Each row was made from one walk, in order. Every step used is in the known rows, and no mark comes twice. Write each row's walk.
Known rows:
duli-tovov-kasapur-tunurin: [ 18  31 -38  -5  17 -14  14 -33 -37  -1   8  23 -37  -7  43  20 -16  -1
 -36  11   2 -18  27  18 -36]
fopaf-tovov-fure-kasapur-tunurin: [ 12  10 -40  -9  43  26  -9   1 -10 -15 -18  35 -36  -3  66  21 -22  11
 -15  28  -2  23  29 -23 -24]
vegata-fure-kasapur-tovov: [ 17  45 -32  -1  29 -26 -21   4  -8 -16  11  37  -8   0  30 -10  15  16
 -41   1  -8  35  22  10 -57]
govi-tunurin-duli-tovov: [  3  40 -11 -20 -10 -22   8 -33 -43  35  22   8  18  -6  29 -17 -38  -9
 -48  20   0  12 -20  23 -23]
govi-tunurin-kasapur-fure-vegata: [  4  45 -18 -26   9 -33   8  18 -17  34  37   1  14  15  46  26 -43 -22
  -6  34  -7  17 -15  21 -24]
kasapur-tovov-fure: [ 20  37 -42  -8  25  -1   1 -13 -13   4  14  33  -9  21  45  13  -5   6
 -37  -9 -18  37  34  -2 -43]
duli-tovov-kasapur: [ 15  17 -31 -12  14 -24  16 -27 -29   5  11  13 -20   2  27   8 -18  -2
 -54   2   4  -3  14  22 -37]
vegata-fure-kasapur-tunurin-duli-tovov: [ 14  41 -35   0   4 -14 -35 -23 -35 -23  -2  24  -6 -48  37 -16  -8  -9
 -44  28  12  11   5  27 -28]
tovov-fure-kasapur-tunurin-duli: [ 21  12 -49  -5   5   4 -23 -18 -15 -24  -4  29  -8 -37  62  10 -31   5
 -24  32  14  33   7  -2  -1]
tunurin-duli-tovov: [  2  38 -24 -16  -3 -16  -1 -36 -39  13  11  18  17  -7  23 -15 -24 -20
 -67  16  -1  17   7  23 -16]
govi-tunurin-fopaf: [ -6  38 -13 -38   2 -31  16 -11 -21  37  28  27   8  19  27  -1 -30  25
 -34  14 -12   6 -20  16 -39]
kasapur-fure: [  1  51 -31 -10  17 -23   2  -9 -17   1  32  29 -13  12  40  11  -5 -11
 -36   4 -10   3  23  18 -37]
govi-tunurin-fopaf-tovov-fure-kasapur: [ -2   0 -22 -32  18   6   4  11  -9  20 -12  18 -15  -7  45   9 -46  41
 -12  32 -12  30 -26 -20 -32]
vegata-fure-kasapur-tovov-duli: [ 17  20 -34   0  39 -19 -16 -13 -15 -32  -5  50 -25  -2  43  -6  12  18
 -35 -14 -10  37  10  20 -46]
tunurin-fopaf: [ -9  35 -28 -34  10 -26   9 -12 -15  18  16  36   8  17  23   0 -18  17
 -52   9 -13   8   6  16 -29]
tovov-fure: [ 15  16 -43 -17  27  -2  -2 -10  -6  -1  17  26   0  16  42   7 -18  -2
 -45  -4   1  22  20   7 -29]
kasapur-tunurin-govi: [  2  72 -22 -24  25 -18   2 -16 -20   5  24  22 -10  18  38  20 -37   0
 -35  17   6 -15  26   3 -28]
vegata-fure-kasapur-tunurin: [ 15  37 -38  -4  35 -21 -28   0  -9 -28  11  39 -18 -13  45  -2   5   9
 -31  14  11   7  20  17 -43]
govi-tunurin-fopaf-tovov: [-17  33  -2 -42  21  -4  20  -6 -25  46   8  32  -4  31  31   2 -33  27
 -27  21 -24   7 -12  -3 -48]
duli-tovov-fure-kasapur-tunurin: [ 23  20 -50   0  16   0 -10  -9 -14 -16  -9  18 -30 -27  52  13 -22   0
 -31  22   8  13  20   0 -18]
kasapur-tunurin-fopaf-tovov: [-15  42 -21 -33  32  12   9 -16 -29  18  -7  53 -24  23  42  16 -15  17
 -29  24 -25  -2  28  -6 -38]
fopaf-tovov-duli: [ -6   6 -16 -24  55  12  13 -25 -27   2 -10  51 -24  38  53   5 -15  -3
 -42  -7 -14  16  16   4 -29]
tovov-duli: [  4   9 -27 -20  34 -16   9 -28 -20  -6   6  45 -12  24  46   1 -13  -2
 -50 -13  -3  14   9  23 -23]
fure-kasapur: [  8  21 -31 -12  19 -29  -4   3  -1  -5  10  25  -1   5  33  -1 -17  10
 -48  17   7  28   9   6 -19]
fure-vegata: [ 14  26 -38 -18  24 -24   6  15  -8   9  20  28  21  34  28  10 -12 -13
 -43   6   1  30  18   9 -11]
govi-tunurin-fopaf-tovov-kasapur-fure-vegata: [  2  19 -22 -23  14  -9  26  14 -30  25   7  19 -26   2  38  39 -34  20
  13  26 -20   3 -17  -1 -34]
fure-kasapur-tunurin-fopaf: [  1  34 -35 -20   7 -25  -3  -5  -8  -4  -2  40 -17 -13  40  10 -21  28
 -28  34  -5   9   8   4 -19]

Which walk is each row?
[ 12  36 -36   0   8 -24  15 -24 -33  -5  20   8 -36 -16  34  20 -13  -9
 -36   4  -3 -16  17  25 -41]  duli-tovov-kasapur-fure
[  5  51 -32 -12   0  -8  -4 -43 -45   8   8  30   0 -14  39  -3 -21 -21
 -49  23  -2   1  21  20 -16]  kasapur-tunurin-duli-tovov
[ 12  28 -36  -3  16 -25  11 -17 -22  -9  28  23 -34  -4  43  25 -12   1
 -26   2   1  -7  18  21 -42]  tovov-kasapur-fure
[ 16  19 -17 -16 -13 -26  16 -39 -48  25  19   2  -1 -21  32   0 -44   2
 -38  18   8   3 -25  24 -31]  govi-tunurin-duli-tovov-kasapur
[-10  24 -26 -22  20   0  18 -14 -31   5   1  34 -42  -3  37  29 -17  20
 -17  17 -22 -10  10   3 -48]  tunurin-fopaf-tovov-kasapur-fure
[ 23  20 -46  -1  16 -28  10   6 -15 -11  23  19 -16   1  39  36 -12 -10
 -15   7   4  10  15  17 -20]  tovov-kasapur-fure-vegata
[-19  29 -17 -39  29   2  12  -8 -23  24  -2  40  -5  30  27   2 -20  16
 -46  14 -24  11  14  -2 -38]  tunurin-fopaf-tovov
[  1  44 -33 -24  16 -25   0  15 -12  14  28   9  13  16  40  28 -30 -33
 -25  28  -8  20  10  22 -16]  tunurin-kasapur-fure-vegata
[ 13  17 -30  -5  28 -20   4 -16 -12 -14  -9  48 -25  10  48   6  -7  18
 -34  -2 -12  42  12   4 -25]  fure-kasapur-tovov-duli
[  0  34  -4 -31  24 -20  20 -28 -31  34  15  29  -8  33  54  14 -38   5
 -23   6 -23  28 -14  22 -45]  govi-tunurin-kasapur-tovov-duli
[ 13  40 -30  -4  19 -26  -1   0  -6   0   8  33  -9  12  36   3  -4  18
 -40  13 -12  43  23  -5 -33]  fure-kasapur-tovov
[ 12  16 -30 -12  -6 -18   7 -43 -44   4   8  11  -1 -23  26   0 -30 -10
 -56  12   8   7   1  25 -21]  tunurin-duli-tovov-kasapur
[ -6  10  -7 -38  20  -7  27 -12 -30  35   5  26 -26  14  36  17 -39  39
 -17  19 -15  -3 -18  -2 -52]  govi-tunurin-fopaf-tovov-kasapur
[ 13  36 -20  -6 -17 -26  13 -38 -52  16  26  -1 -20 -38  39   9 -36  -6
 -19  21   1  -8 -23  29 -35]  govi-tunurin-duli-tovov-kasapur-fure
[ 18   7 -44  -6  -5  -4 -18 -20 -21 -11 -10   4   5 -42  37  -8 -38  -8
 -52  25  11  40  -6   7  -1]  tunurin-duli-tovov-fure-kasapur
[ -7  36  -4 -41  16 -30  13  -9 -18  45  35   7  17  29  41   5 -48  -3
 -37  27  -4  12 -14  20 -41]  govi-tunurin-kasapur
[ 20  27 -43 -23  23  -3  -1  11  -8  17  11  16  18  25  44  33 -30 -15
 -26  15 -16  55  21   2 -22]  tunurin-kasapur-tovov-fure-vegata
[ 10  35 -33 -27  23  -3  -1 -12 -14  18  16  20   3  21  47  22 -29  -5
 -37  10 -19  39  24   6 -43]  tunurin-kasapur-tovov-fure
[ -3  54 -18 -29  21 -19   9 -15 -22  29  22  25   7  34  35  13 -22  -7
 -46  17 -22  31  24  12 -45]  tunurin-kasapur-tovov
[ -8  53  -9 -31   9 -29   9  -7 -23  35  43   5  -2  12  47  17 -40 -12
 -17  30 -11   0 -11  25 -45]  govi-tunurin-kasapur-fure
[ 10  60 -28 -14  32 -24 -29   3  -8 -25  14  19 -15 -19  34   5 -24  12
 -30  24  19  -8  13   9 -39]  vegata-fure-kasapur-tunurin-govi
[ 17  38 -43 -15  23  -5 -14   2  -1 -20   3  10 -22 -20  51  28 -50  15
 -21  28  18   8  15 -13 -16]  tovov-fure-kasapur-tunurin-govi
